Known rows, with every step that occurs:
vada bivo gike nidi: [-4.35 -0.04  0.41 -0.26 -2.56  0.65 -1.33 -1.56  2.66 -1.41 -1.82 -1.10
  0.36  2.13 -4.88  5.51 -1.68 -0.03  1.51 -0.52 -0.29 -0.65  2.00 -3.50
  4.09  1.73  2.73  1.64]
lonit vada bivo gike nidi: [-3.59 -0.13 -2.75 -1.84  1.18  0.04 -1.58  2.38  1.81 -1.72 -0.91 -2.63
  2.51  2.51 -5.77  1.80 -0.12 -0.83 -0.99  0.07  1.99  1.18  1.25 -2.92
  2.67  2.18  3.64  1.04]
savo lonit: [ 3.20 -4.62  3.17  0.07 -4.86 -0.92 -3.44  2.71  1.47 -1.03 -1.52 -1.42
 -6.96  1.92 -2.14  1.77  3.78  0.68  1.59 -0.14  0.16  2.28  0.02 -0.84
  0.88  2.84 -0.84  0.52]
nidi gike: [-0.80 -1.76  0.52  0.21 -3.25  1.31 -4.00  0.32  0.28  1.25 -2.03 -1.01
 -3.54  1.50 -5.29  2.40  4.46 -0.79 -3.00  1.05 -0.72  2.63 -1.23 -2.37
  3.67  3.18  2.76  1.07]
lonit rego nidi gike: [-2.35 -1.43 -1.54 -1.01 -2.53 -1.08 -1.31 -1.16 -0.18 -2.90  0.05 -1.86
 -4.62  1.17 -2.81  3.34  3.26 -0.31 -2.14 -0.70 -3.45 -0.02  1.32  2.21
  0.30  1.72  0.16  2.37]
lonit vada bivo: [-1.91 -3.25 -1.81 -1.42  1.05 -0.07 -1.69  4.92  1.73 -2.02  0.19 -2.32
  0.84  1.67 -5.69  0.91  0.76 -1.45 -0.44 -1.59  1.63  2.34  1.85 -1.28
  2.09  3.12  3.55  1.73]
savo lonit rego: [ 2.53 -3.62  2.94 -0.10 -4.60 -3.11 -3.27  0.23 -1.39 -2.70 -1.62 -1.76
 -6.41  0.74 -1.62  2.15  4.61  1.04  1.52 -0.90 -1.45  1.63  0.59  1.13
 -1.17  3.21 -1.70  1.17]
gike bivo: [ 2.07 -4.84  1.57 -0.87 -0.24  2.72 -1.72  1.77  1.65 -1.29 -1.28 -3.31
 -3.50  0.52 -3.52  5.17  2.24 -0.65  3.42 -0.51 -1.25 -0.65  3.28 -0.05
  2.76  2.22  1.99  2.03]
savo rego nidi dobim: [-0.16 -1.61  0.31 -1.37 -3.68 -3.60 -0.05  4.22  2.05 -2.27 -4.86 -2.35
 -2.61  2.37 -2.20  2.56  2.13 -0.14  0.59 -0.03 -5.52  0.65  3.23  3.05
  0.84  1.54 -0.59  0.96]
bivo gike savo rego: [-1.17 -0.15  1.59 -3.74 -2.30 -4.02 -2.33 -3.11 -1.66  1.33 -4.97 -3.16
 -1.94  3.61 -2.77  2.98  1.66 -0.96 -2.45  2.62 -2.44  0.82  0.78 -2.90
  2.81  3.73  0.03  0.84]
vada lonit rego: [ 0.40 -2.18  2.10  1.18 -4.49 -4.46 -2.06 -0.91 -2.52 -3.35  0.17 -2.28
 -2.63 -1.23 -3.76  3.81  3.36 -0.10  0.52 -1.93 -5.85  1.84  2.31  1.52
 -0.97  2.28 -1.18 -0.55]
rego nidi gike: [-2.13 -2.41 -1.73 -0.53 -2.88  2.11 -1.25  2.32  4.09 -1.03  0.94 -1.06
 -5.63  3.28 -3.04  2.92  2.18 -1.21 -2.80  0.13 -1.52  0.74  0.42 -0.59
  3.14  0.94  1.70  1.68]
lonit rego nidi gike bivo dobim: [-1.28 -1.50 -1.66 -0.28 -0.90 -0.16 -1.93 -0.78  0.85 -3.65 -0.87 -1.76
 -2.58 -0.44 -0.83  5.10  3.48  0.06 -0.45 -0.74 -4.05 -1.33  2.59  1.85
  0.45  1.75  1.36  2.73]
vada bivo gike savo: [-3.43 -1.67  2.06 -1.10 -1.64 -0.55 -1.36 -2.66  1.58 -0.40 -0.46 -1.25
 -1.05  2.27 -2.71  3.96 -1.49 -1.76  0.50 -0.15  0.30  0.31  2.25 -5.31
  4.86  3.57  2.07  1.01]
rego nidi gike savo lonit vada bivo: [-1.32 -2.93 -0.50 -0.43 -1.17  1.56 -0.65  3.08  4.59 -2.11  2.08 -0.16
 -5.42  3.84 -1.16  0.33  1.29 -2.06 -2.25 -0.46  2.37  0.06  0.93 -2.29
  2.91  1.45  1.33 -0.89]
vada lonit rego nidi: [-0.71 -2.44  0.65  0.81 -4.22 -3.72 -0.32  0.11 -0.39 -4.47  1.94 -2.29
 -3.79 -0.10 -2.35  3.89  2.31 -0.43  0.42 -2.17 -6.18  0.75  3.00  2.55
 -1.24  0.96 -1.52 -0.24]
savo rego nidi gike: [-1.88 -0.70 -0.43 -2.19 -4.50 -1.73 -1.57  1.61  1.88 -1.29 -3.83 -1.38
 -3.26  3.87 -4.58  1.89  2.76  0.33 -1.82  0.90 -3.67 -0.04  0.72  2.53
  0.70  1.41  0.68  2.28]
gike bivo dobim: [ 2.59 -4.51  0.66  0.29  0.26  1.39 -3.58  2.65  2.51 -1.77 -3.20 -2.62
 -0.79 -1.45 -1.00  6.98  2.60  0.16  3.33 -0.72 -2.75 -0.54  3.60 -0.62
  2.52  2.91  2.95  2.13]
lonit rego nidi gike savo: [-1.60 -1.49 -0.77 -1.07 -1.92 -1.45 -0.73 -1.55 -0.75 -2.60 -0.39 -1.81
 -5.52  1.52 -1.86  3.44  2.71 -1.32 -2.53 -0.80 -2.97 -0.92  1.87  1.51
  0.83  2.02 -0.15  1.14]
vada lonit rego nidi gike: [-1.29 -1.46  0.49  1.21 -4.62 -3.00 -1.14 -1.04 -0.29 -3.58  2.03 -1.36
 -3.54  0.14 -2.67  3.02  3.50 -0.61 -1.11 -1.38 -5.47  1.12  1.74  1.45
 -0.41  1.08 -0.88 -0.70]

Rows:
[-1.24  0.08  1.13 -2.67 -1.72 -4.16 -0.44 -1.40  0.18  0.61 -4.25 -2.99
 -2.38  3.34 -0.13  2.59  1.28 -1.56 -2.12  2.64 -3.47  0.66  2.10 -3.31
  3.42  2.77 -0.52 -0.38] | bivo gike savo rego nidi dobim
[ 0.80 -2.48  0.53  0.95 -1.04  2.84 -5.03  0.75  1.69  0.06 -2.95 -1.04
 -0.80 -0.75 -2.28  4.76  4.55 -0.12 -0.08  1.01 -1.21  0.72  0.77 -2.70
  4.05  3.25  4.16  1.54] | nidi gike bivo dobim
[-0.99 -2.70 -1.07  0.08 -1.09  0.74 -1.62  3.76  5.16 -2.33  0.76  0.32
 -3.63  2.49  0.30  1.44  1.57 -1.51 -2.29 -0.53  1.31  0.06  1.09 -2.77
  2.68  1.95  1.99 -0.67] | rego nidi gike savo lonit vada bivo dobim
[-4.02 -0.80 -2.25 -3.65  1.42 -2.13 -0.35  2.20  2.00 -2.09 -0.66 -2.60
  1.27  4.07 -3.39  0.22 -0.64 -1.81 -1.90  0.46  1.11  0.70  2.30 -2.21
  2.01  2.50  2.50  1.10] | lonit vada bivo gike savo rego nidi
[-1.07 -1.89 -0.42 -2.83 -4.10 -2.83 -0.49  3.08  2.24 -2.38 -3.89 -2.34
 -3.49  3.89 -4.01  2.82  1.39  0.38  0.15 -0.26 -4.56 -0.40  2.29  4.07
 -0.28  1.39 -0.33  2.74] | savo rego nidi
[-2.82 -1.68 -1.52 -2.68  2.23 -0.98 -1.53  1.60  0.98 -0.71  0.06 -2.79
  1.11  2.61 -4.03  0.76 -0.12 -2.11 -2.11  0.21  2.24  2.14  1.71 -4.51
  3.49  3.56  3.28  0.74] | lonit vada bivo gike savo
[-1.20 -1.13 -0.05 -2.28 -3.20 -0.11 -1.06  1.33  2.29 -1.84 -3.55 -1.84
 -2.86  3.42 -4.09  2.47  2.65  0.07  0.11  0.97 -3.21 -1.32  1.98  2.62
  1.00  0.86  0.91  2.40] | savo rego nidi gike bivo
[ 0.44 -2.70  1.25  0.20 -1.23  3.87 -3.45 -0.06  1.03  0.32 -1.36 -1.70
 -3.03  0.77 -4.31  3.20  4.14 -1.01 -0.17  1.04 -0.07  0.62  0.58 -2.23
  4.26  2.49  3.37  1.27] | nidi gike bivo
[ 2.02 -2.87  1.45  0.66 -3.19 -0.77 -2.95  0.44  1.85 -3.86 -0.51 -0.79
 -5.60  0.30  1.59  3.11  4.63  1.18  1.75 -0.31 -1.69 -0.23  1.38  0.51
 -0.61  2.08 -0.42  1.29] | savo lonit rego nidi gike bivo dobim
[-1.90  0.79 -0.97 -1.24 -2.38 -0.27 -2.29 -1.65  0.70  0.42 -3.78 -2.96
 -1.30  2.64 -4.83  5.60  1.05  0.32 -1.19  1.79 -1.75 -0.05  0.41 -2.54
  3.15  1.51  1.63  1.01] | bivo gike nidi
[-1.00 -2.90 -0.72 -0.58 -2.03  1.63 -0.70  1.39  3.59 -0.44  0.32 -0.93
 -6.63  3.38 -1.96  3.01  1.64 -2.28 -3.29 -0.02 -1.06 -0.55  1.06 -1.28
  3.55  1.26  1.12 -0.21] | rego nidi gike savo
[ 0.40 -3.49  0.67 -0.09 -3.15  1.25 -1.15  1.82  3.86 -1.02  0.61 -0.53
 -8.09  3.83 -0.56  1.94  2.56 -1.64 -2.37  0.19  0.28 -0.21  0.39 -1.83
  2.76  1.34  0.07 -0.85] | rego nidi gike savo lonit
[-2.98 -0.74 -1.16 -3.60  1.22 -2.62 -1.68  1.44  0.07 -1.14 -2.04 -2.74
  2.32  3.14 -4.58  0.07  0.12 -1.49 -1.64  0.63  1.13  1.63  1.70 -2.85
  2.26  3.72  2.63  1.07] | lonit vada bivo gike savo rego
[ 1.61 -3.28  1.92  0.11 -3.34 -0.09 -1.78 -0.06  1.10 -3.68  0.70 -1.38
 -7.19  1.52 -0.26  2.03  4.45  0.51  1.69 -0.25 -0.41 -0.39  1.25  0.73
 -0.30  1.54 -1.07  1.18] | savo lonit rego nidi gike bivo
[-0.02 -1.47  0.48 -0.52 -1.67 -0.49 -2.53  3.07  2.30 -2.24 -0.78 -1.45
 -1.55  2.83 -3.31  0.54  1.77  0.46  0.80  0.33  3.32  1.54  0.10 -3.00
  1.10  2.14  1.34 -0.14] | savo lonit vada bivo gike nidi
[ 0.56 -2.53  2.19  0.23 -1.65  0.62 -3.45  1.20  0.67  0.17 -0.87  0.12
 -3.86  2.37 -2.89 -0.41  3.70 -2.06 -2.37  0.47  3.56  1.88 -0.77 -4.63
  3.65  3.82  2.14 -1.84] | nidi gike savo lonit vada bivo
[ 0.10 -3.05 -1.00 -1.10 -1.19  0.95 -1.14  3.41  3.63 -1.13  1.17 -1.17
 -6.65  4.08 -1.08  0.23  2.83 -1.94 -3.54  0.48  1.52  0.64  0.23 -1.79
  2.37  1.41  0.70 -1.13] | rego nidi gike savo lonit vada
[-0.03 -2.85  1.03 -1.15 -1.50 -1.11 -3.03  2.95  1.94 -1.71  0.51 -1.73
 -2.04  3.05 -2.45 -0.72  2.32  0.07  0.44  0.60  3.44  3.19  0.04 -4.00
  1.38  3.18  1.16  0.92] | savo lonit vada bivo gike
[-2.62 -1.45  2.70  0.15 -2.03 -2.32  0.19 -2.17  1.78 -2.66  0.24 -0.82
 -2.56  1.53  1.55  2.84 -0.57 -1.56  1.65 -0.34 -0.60 -0.02  3.32 -4.77
  3.38  2.88 -0.15 -0.19] | vada bivo gike savo lonit rego nidi dobim
[ 0.81 -2.35  1.63  0.87 -1.44 -0.11 -4.41  1.71  1.29 -0.19 -2.15  0.62
 -2.05  1.20 -1.20  0.64  3.82 -1.48 -2.65  0.33  2.53  1.74 -0.45 -5.08
  3.40  4.30  2.69 -1.63] | nidi gike savo lonit vada bivo dobim
[ 0.39 -0.93  2.16 -1.18 -1.74 -3.90 -0.78 -2.35 -0.31 -0.48 -1.36 -2.55
 -5.03  2.29  2.67  2.22  2.48 -1.35 -1.16  2.09 -1.66  0.99  1.67 -4.53
  2.75  2.91 -1.69 -1.29] | bivo gike savo lonit rego nidi dobim
[ 0.79 -1.78  1.15 -2.66 -0.56 -2.59 -2.79 -0.86 -0.56  1.09 -1.33 -3.03
 -3.50  3.49 -0.95  0.67  2.63 -1.40 -2.70  2.75  1.52  2.42 -0.17 -5.51
  2.81  3.80  0.14 -0.69] | bivo gike savo lonit vada
[ 2.93 -4.23  2.93 -0.92 -2.59 -2.93 -0.73  0.07 -0.12 -2.69 -0.96 -1.76
 -8.47  2.11  0.52  2.72  2.41 -1.27  0.19 -1.35 -1.15 -1.07  2.16  0.20
  0.20  2.69 -2.34 -1.36] | gike savo lonit rego nidi
[ 0.13 -0.95  2.24 -1.11 -3.35 -1.34 -3.24 -1.18 -1.36  1.37 -5.31 -0.85
 -3.29  2.74 -4.70  1.70  4.13 -1.51 -3.41  1.24 -1.57  0.78 -0.31 -1.47
  3.06  3.81  1.38 -0.49] | nidi gike savo rego
[ 0.88 -2.75  1.55  0.09 -4.58 -1.73 -2.29  0.23  0.68 -3.07  0.17 -0.85
 -7.43  1.95 -0.67  1.37  4.51  0.76 -0.12 -0.22 -1.06  0.96  0.13  0.85
 -0.63  1.89 -1.55  1.11] | savo lonit rego nidi gike
[-2.59 -1.43  3.26 -0.93 -2.61 -2.17 -1.62 -4.01  0.05 -1.81 -0.37 -1.02
 -2.09  1.80 -0.94  3.14 -0.39 -0.94  1.34 -0.21  0.30  0.17  2.00 -4.54
  2.81  3.77  0.28  1.06] | vada bivo gike savo lonit rego
[ 2.69 -4.67  2.64 -0.83 -0.65 -1.45 -1.72  3.07  0.98 -1.38 -0.97 -1.34
 -4.79  2.52 -1.52  0.55  1.56 -1.98  0.16 -1.19  2.83  0.86  1.61 -2.79
  1.92  3.69  0.16 -2.04] | gike savo lonit vada bivo
